Each row was made from one small tree. The marks that hang from a mark follow it in brackets, in the order of their numbers. Every link used is in the known rows. Write each row's tree.
Known rows
j21[j105[j496] j974[j390] j999]: -0.076  -0.307  1.557  0.793  1.387  -1.072  -3.167  -2.154  0.856  1.246  1.291  0.760  3.747  -1.003  -1.575  0.094  2.284  3.283  0.983  0.909  1.414  6.159  -1.415
j390[j974]: -1.402  -0.191  0.745  0.157  -0.055  2.187  0.455  -0.028  0.765  0.398  -0.426  0.328  -1.080  0.242  1.020  1.093  -0.674  0.641  -0.437  -0.137  -0.380  3.366  0.854
j21[j105[j423 j496]]: -0.276  0.310  -1.062  -0.976  -0.509  0.970  -0.343  -0.895  0.286  1.213  0.855  -1.499  2.417  -1.181  -2.036  0.428  -0.690  -1.519  0.418  1.619  2.296  4.934  0.452
j105[j21 j423]: 0.283  -0.204  -2.978  -0.073  -0.406  0.941  0.678  -0.447  -1.179  -1.035  -0.698  -0.238  1.000  -0.180  -0.507  1.476  1.164  0.046  4.823  0.393  2.739  2.372  -0.513
j390[j974[j21 j873[j999]]]: -0.896  -2.057  1.567  0.410  3.502  2.024  0.150  -1.642  2.922  0.165  2.696  1.104  -1.828  -0.268  0.111  0.972  2.323  0.973  -1.765  0.065  0.305  4.952  -0.044
j390[j974[j21]]: -0.957  -0.149  0.455  0.059  2.327  2.332  0.333  0.217  0.876  0.096  2.018  0.683  -1.700  0.318  -0.028  1.272  0.458  0.755  -1.056  -0.054  -0.010  3.979  0.218
j63[j105[j21]]: 0.878  -0.966  -0.542  0.450  1.555  -1.257  -1.088  -0.083  0.368  -0.499  -0.275  -0.548  2.249  -1.448  -0.261  0.623  -0.986  -0.584  2.743  0.565  0.350  0.417  1.228
j63[j105[j21[j974]] j999[j873]]: 0.335  -0.039  -1.019  0.669  3.040  0.186  -4.134  -2.824  0.547  -1.217  -0.407  -0.617  3.592  -0.362  -0.139  0.195  2.541  0.899  4.867  -0.500  2.536  -0.138  0.786
j63[j105[j496[j974]] j999]: 1.113  -0.453  -1.042  -2.114  2.194  0.504  -3.059  -1.508  2.303  1.596  -0.263  -2.775  3.957  -1.463  0.805  1.149  -2.199  -3.740  1.032  0.288  1.304  0.567  3.737
j21[j105[j423] j974[j873] j999]: 2.107  -2.939  1.624  0.602  0.498  0.435  -1.260  -2.286  2.195  -0.557  1.079  1.880  1.283  1.284  -3.580  -0.354  2.108  4.508  0.602  0.962  2.353  5.239  -2.309
j496[j974[j21[j999[j873]]]]: 0.029  0.499  0.105  -1.505  2.065  0.697  -0.872  -1.105  -0.610  0.105  1.713  1.208  -1.087  0.708  0.480  3.070  2.377  -0.332  0.549  -1.023  0.798  1.169  0.035
j105[j63]: 0.066  -0.972  0.276  0.019  -0.586  0.635  -0.505  0.913  2.220  -1.327  0.407  -0.968  0.078  0.839  0.058  0.799  -0.048  -0.614  0.766  -1.081  -0.330  1.752  -1.053
j496[j974[j21 j390 j873[j999]]]: -0.083  -2.417  1.311  -1.368  3.930  1.997  -0.511  -2.387  3.059  0.606  1.781  1.296  -0.582  -0.894  1.403  3.311  2.478  -1.262  -1.389  1.461  1.038  4.095  0.026
j496[j974[j21 j390]]: -0.081  -0.483  0.110  -1.813  2.819  2.314  -0.383  -0.532  1.040  0.470  1.129  0.905  -0.446  -0.318  1.308  3.677  0.694  -1.348  -0.616  1.207  0.762  3.096  0.398
j496[j974[j873]]: 0.311  -2.021  0.801  -1.596  1.001  2.215  -0.281  -0.295  1.947  1.037  -1.059  1.181  -1.337  1.303  0.328  3.049  -1.151  -0.542  -1.407  0.227  0.151  0.566  1.242
j974[j21[j999] j390 j873]: 0.675  -3.057  1.888  1.214  4.301  -1.187  -1.888  -2.424  3.878  -0.881  4.939  2.125  1.187  -0.105  0.927  0.656  1.819  -0.009  -0.993  1.405  0.744  4.521  -1.757
j873[j999]: -0.351  -0.008  0.481  -0.134  0.271  -0.910  0.529  -2.010  -0.141  0.071  0.165  -0.653  0.318  -2.158  0.639  -0.802  3.487  -0.194  0.811  -0.155  0.472  1.087  -0.493
j496[j974[j390]]: -0.540  -0.597  0.404  -1.684  0.371  2.238  -0.220  -0.739  0.821  0.830  -1.313  0.535  0.242  -0.340  2.238  3.470  -0.496  -1.618  0.021  1.188  0.309  2.458  0.919
j974[j21 j390 j873]: 0.166  -2.963  1.149  0.920  4.660  0.699  -1.320  -1.653  4.293  -0.530  4.093  1.746  0.336  -0.180  0.675  1.272  1.314  -0.549  -2.174  2.069  0.788  3.882  -1.190
j496[j974[j21[j105]]]: 0.450  0.331  0.795  -2.344  2.572  2.392  -0.525  0.030  -0.076  0.571  1.091  0.961  -0.958  0.534  -1.853  2.511  -0.183  -0.019  -1.324  0.750  1.001  2.654  0.089
j390[j974[j21[j999]]]: -0.513  -0.144  0.951  0.286  2.076  0.849  -0.204  -0.438  0.618  -0.199  2.645  0.983  -1.087  0.381  0.220  0.804  0.916  1.342  -0.149  -0.681  -0.001  4.432  -0.237
j21[j105[j63] j974 j999]: 1.262  -1.152  2.574  0.503  0.171  -0.434  -2.413  -0.616  1.448  -1.226  0.865  0.944  1.520  1.457  -3.467  -0.588  1.912  4.911  1.422  -0.933  0.755  4.848  -3.183
j105[j63 j423 j496[j974[j21]]]: 0.523  -0.980  -3.436  -2.489  0.502  3.147  0.222  0.829  2.834  0.679  1.689  -2.842  0.285  -0.088  -0.017  4.840  0.946  -4.036  1.430  -0.657  2.019  5.158  0.981
j974[j21[j105] j390]: -0.346  -0.194  1.582  0.045  3.654  0.778  -1.409  -1.413  1.342  -0.613  3.703  0.930  1.699  -1.205  -0.760  0.370  0.878  -0.080  -1.081  2.669  1.445  5.806  -1.782
j390[j974[j21[j999] j873]]: -0.238  -2.056  1.800  0.744  2.957  1.050  -0.668  -1.017  2.788  -0.136  3.234  1.842  -1.422  1.088  -0.022  1.047  0.527  1.483  -1.344  -0.340  -0.056  4.742  -0.258
j390[j974[j21[j105 j999[j873]]]]: -1.610  0.516  1.835  0.351  2.108  1.167  -1.258  -1.619  0.163  -0.483  3.073  1.393  -0.367  0.409  -0.562  0.819  1.694  1.643  -0.085  -0.220  0.787  6.078  -0.806
j63[j105[j21] j999]: 1.405  -0.366  -0.635  -0.281  2.588  -0.671  -3.273  -1.785  0.954  -0.977  -0.147  -1.284  4.163  -1.031  -0.077  -0.820  -1.330  -0.956  3.959  0.275  1.892  0.301  1.355

Which tree is each row?
1.175  -1.525  -2.444  -0.515  0.071  -0.262  0.231  -0.368  2.150  1.056  0.714  -2.959  2.947  -2.578  0.387  1.380  -0.995  -3.996  1.046  1.327  1.117  2.177  2.986 => j63[j105[j423 j496]]
-1.530  0.533  0.698  -0.297  2.735  2.253  -0.780  -0.114  0.861  1.112  2.651  0.157  -0.338  -0.290  -1.313  1.223  -0.131  0.553  -1.524  0.495  0.644  6.200  0.455 => j390[j974[j21[j105[j496]]]]
1.309  -2.046  2.749  0.481  4.049  -1.183  -2.079  -1.743  2.539  -0.734  4.859  2.245  0.533  0.947  -3.024  -0.803  0.641  1.888  -1.873  0.747  1.048  4.008  -2.144 => j974[j21[j105 j999] j873]
0.244  -1.320  0.141  1.510  1.017  -0.605  -2.613  -0.425  1.303  -2.089  0.215  0.868  2.061  0.811  -0.235  1.701  3.278  3.622  5.647  -1.536  1.064  4.399  -3.085 => j105[j21[j974[j390] j999] j63]
-0.563  0.600  -4.469  -0.363  0.181  0.373  -0.271  -0.273  -1.021  0.987  -0.012  -1.773  2.353  -1.231  -0.439  2.275  1.130  -1.638  4.867  -0.055  2.979  3.018  0.940 => j105[j21 j423 j496]
1.556  -1.425  -2.591  -1.795  1.622  1.187  0.271  -0.102  2.151  1.456  1.251  -2.513  1.883  -2.184  0.101  3.357  -0.822  -4.304  0.538  1.329  1.367  2.755  3.344 => j63[j105[j423 j496[j974[j21]]]]
0.077  0.137  -0.877  -0.115  1.238  0.664  -3.189  -0.410  1.028  -2.233  -0.108  -0.950  2.351  1.202  -0.523  0.354  0.362  0.410  5.187  -1.789  1.992  2.078  -1.636 => j105[j21 j63[j999]]
0.171  -0.246  -2.841  -0.647  1.004  0.514  -2.578  -3.348  2.153  0.148  1.015  -3.594  4.698  -2.067  1.597  0.729  0.950  -4.912  3.116  0.532  3.164  1.651  3.032 => j63[j105[j423 j496] j999[j873]]
-0.143  -0.231  0.170  -0.903  -0.753  2.324  -1.774  -2.244  1.822  -2.076  0.855  -1.517  2.589  0.583  -1.337  -0.071  0.675  -1.249  2.399  0.567  3.209  5.503  -1.464 => j21[j105[j63[j999[j873]] j423]]
-1.061  -1.775  2.698  0.184  3.568  2.194  -0.386  -2.050  2.831  0.176  2.891  1.264  -1.131  -0.336  -1.198  0.454  1.604  1.444  -2.316  0.932  0.789  6.762  -0.595 => j390[j974[j21[j105] j873[j999]]]
-1.242  0.487  -2.377  0.960  2.417  0.160  -2.467  -0.300  -0.402  1.658  -0.349  -0.171  2.471  -1.099  -0.305  2.277  2.919  1.868  3.748  -0.230  1.649  2.684  0.030 => j105[j21[j974[j390]] j496]
0.874  -1.004  -3.282  -0.175  0.851  -0.613  -0.614  -0.353  0.860  0.694  0.283  -2.491  3.576  -2.507  -0.084  1.913  -0.500  -3.020  3.812  0.958  1.847  2.518  2.460 => j63[j105[j21 j423 j496]]
-0.595  -0.016  0.500  -1.199  2.462  0.919  -1.263  -2.020  0.445  -0.136  1.982  1.409  0.133  -0.188  2.172  3.767  2.646  -1.191  0.808  0.293  1.038  3.439  -0.254 => j496[j974[j21[j999[j873]] j390]]
1.147  -0.826  -1.358  0.849  2.213  -2.457  -2.512  -0.384  0.502  0.994  0.433  -0.988  3.487  -1.671  -0.964  1.054  0.994  0.985  3.744  -0.625  0.610  1.247  1.362 => j63[j105[j21[j974 j999] j496]]
-1.562  -0.681  -1.632  -0.726  2.488  0.957  -2.473  -0.767  1.070  2.231  -0.490  0.175  2.036  -0.621  1.035  4.419  0.037  -1.375  2.482  0.316  1.511  3.343  1.627 => j105[j21 j496[j974[j390 j873]]]
-0.139  0.049  0.462  1.490  0.300  -1.085  -1.738  -1.987  -0.702  -0.554  0.561  1.522  0.207  1.011  -0.169  0.381  5.407  3.936  2.226  -1.821  0.691  0.237  -1.601 => j21[j974 j999[j873]]
0.171  -2.435  0.927  -1.329  3.737  2.583  -0.860  -1.049  3.162  0.515  1.621  1.664  -0.690  0.410  0.956  3.880  0.322  -1.244  -1.830  1.528  0.723  3.402  0.276 => j496[j974[j21 j390 j873]]
0.827  -0.733  0.397  -1.292  -0.644  2.260  -1.441  -1.405  2.239  -1.795  0.608  -1.593  2.629  0.573  -1.934  -0.458  -0.857  -0.930  1.727  0.937  2.881  5.638  -1.509 => j21[j105[j63[j999] j423]]
-0.038  -2.832  3.109  1.015  2.561  1.378  -1.762  -3.108  3.086  0.171  0.501  1.781  1.565  -0.789  -1.879  -0.117  3.392  3.863  -1.070  2.342  1.520  5.829  -2.122 => j21[j105 j974[j390 j873[j999]]]
-0.740  0.052  -0.044  -0.141  0.144  1.218  -2.752  -1.507  2.189  -2.071  0.697  -1.423  1.508  1.110  0.977  0.241  1.546  -1.374  2.304  -1.748  1.331  1.418  -0.981 => j105[j63[j999[j873]]]
-1.157  0.752  -1.634  -0.939  1.390  -1.085  -2.647  -1.200  -1.020  1.815  -0.214  0.053  3.032  -1.230  1.586  3.694  0.904  -0.857  4.593  -0.733  1.493  3.704  0.901 => j105[j21[j999] j496[j974[j390]]]
0.553  -1.953  0.818  -1.700  3.616  1.773  -0.078  -1.462  2.064  0.715  1.586  1.048  -1.913  0.048  -0.253  2.783  2.228  -0.452  -1.654  0.145  0.794  1.832  0.295 => j496[j974[j21 j873[j999]]]
0.737  -2.558  0.902  1.051  1.952  0.887  -0.444  -1.533  2.255  0.398  -0.101  1.121  -0.938  0.257  -1.402  0.116  4.217  3.687  -0.650  -0.211  0.515  0.772  -1.045 => j21[j974[j873[j999]]]
0.566  -2.471  1.520  -1.055  3.486  1.020  -1.383  -1.757  2.965  0.245  2.324  2.054  -0.098  0.424  1.200  3.403  0.738  -0.689  -1.014  0.981  0.696  3.903  -0.247 => j496[j974[j21[j999] j390 j873]]
0.391  -3.128  1.086  1.497  2.148  1.629  -1.233  -1.161  3.402  0.176  0.017  1.727  0.181  0.653  -0.044  1.205  2.291  2.995  -0.936  1.228  0.455  2.269  -1.091 => j21[j974[j390 j873]]
0.426  -1.142  -2.755  0.685  0.680  2.111  -0.034  -0.968  -0.244  -0.952  -1.111  0.553  1.441  -0.277  -0.327  2.310  3.302  2.318  5.060  1.112  3.103  4.024  -1.353 => j105[j21[j974[j390]] j423]
0.812  -2.832  3.630  1.376  1.994  -0.458  -2.939  -2.831  2.921  -0.249  1.401  2.813  2.453  0.651  -1.943  -0.363  1.845  4.847  -0.220  1.567  1.201  5.844  -2.621 => j21[j105 j974[j390 j873] j999]
-0.743  -3.134  1.931  0.853  1.888  -0.221  -0.684  -3.564  3.812  -0.045  1.115  0.819  1.428  -1.928  2.321  0.377  2.638  -0.970  -0.599  1.931  0.644  3.990  -0.759 => j974[j390 j873[j999]]
0.185  -0.170  -0.025  -0.078  1.727  -0.165  -3.142  -3.059  1.633  -1.030  0.609  -1.643  3.428  -0.937  1.457  -0.531  0.475  -2.559  2.048  0.203  1.542  -0.409  1.752 => j63[j105 j999[j873]]
1.355  -1.405  -3.416  0.229  1.430  0.168  -0.764  -0.120  1.006  0.820  -0.313  -2.066  3.076  -1.905  -1.132  2.173  0.996  -0.665  3.939  0.697  1.965  2.363  2.080 => j63[j105[j21[j974] j423 j496]]
0.021  0.083  -4.277  -0.878  0.393  1.500  -2.541  -0.779  1.586  -0.781  0.333  -3.430  3.858  -0.183  -0.271  1.909  1.040  -2.515  6.580  -1.299  3.893  4.719  -0.051 => j105[j21 j63[j999] j423 j496]
-0.370  -0.467  -4.312  -1.972  -0.476  2.643  -0.650  0.739  1.056  0.406  -0.983  -2.507  1.571  0.000  -0.067  5.285  0.665  -2.902  5.479  -1.232  2.708  4.984  0.940 => j105[j21 j63 j423 j496[j974]]
-1.103  0.983  2.333  0.460  -0.364  -1.970  -2.311  -2.939  -1.065  -0.852  1.632  1.206  2.092  0.037  -0.885  -0.850  1.857  1.252  1.578  -0.228  1.199  3.236  -1.650 => j21[j105 j999[j873]]
-1.452  -2.222  1.860  0.566  1.077  1.806  0.275  -1.882  2.821  0.525  0.308  0.707  -1.191  -0.367  1.082  0.779  1.131  0.632  -1.061  0.082  -0.085  4.368  0.569 => j390[j974[j873[j999]]]
2.393  -1.535  -1.320  -1.021  0.732  0.742  -1.256  -2.166  2.495  -1.052  0.228  -2.463  3.741  -1.257  0.430  -0.679  -1.380  -3.068  2.288  1.399  2.444  1.471  1.929 => j63[j105[j423] j999]
1.028  -1.166  -2.056  0.955  0.306  0.201  -0.654  -1.778  -0.517  -1.289  -0.377  0.906  2.217  -0.269  -0.156  1.722  3.902  2.972  6.201  0.376  3.100  4.642  -1.951 => j105[j21[j974[j390] j999] j423]
-1.059  0.311  2.005  0.664  3.238  -1.169  -2.532  -3.286  0.641  -1.294  4.755  1.600  2.430  -1.112  0.258  0.395  3.259  0.102  0.673  1.479  1.800  6.179  -2.432 => j974[j21[j105 j999[j873]] j390]
0.794  -3.464  1.227  0.601  1.364  3.039  -0.912  -2.198  3.531  -0.250  0.286  1.492  1.648  0.283  -2.162  1.022  1.596  2.780  -0.561  3.204  2.624  6.671  -1.689 => j21[j105[j423] j974[j390 j873]]
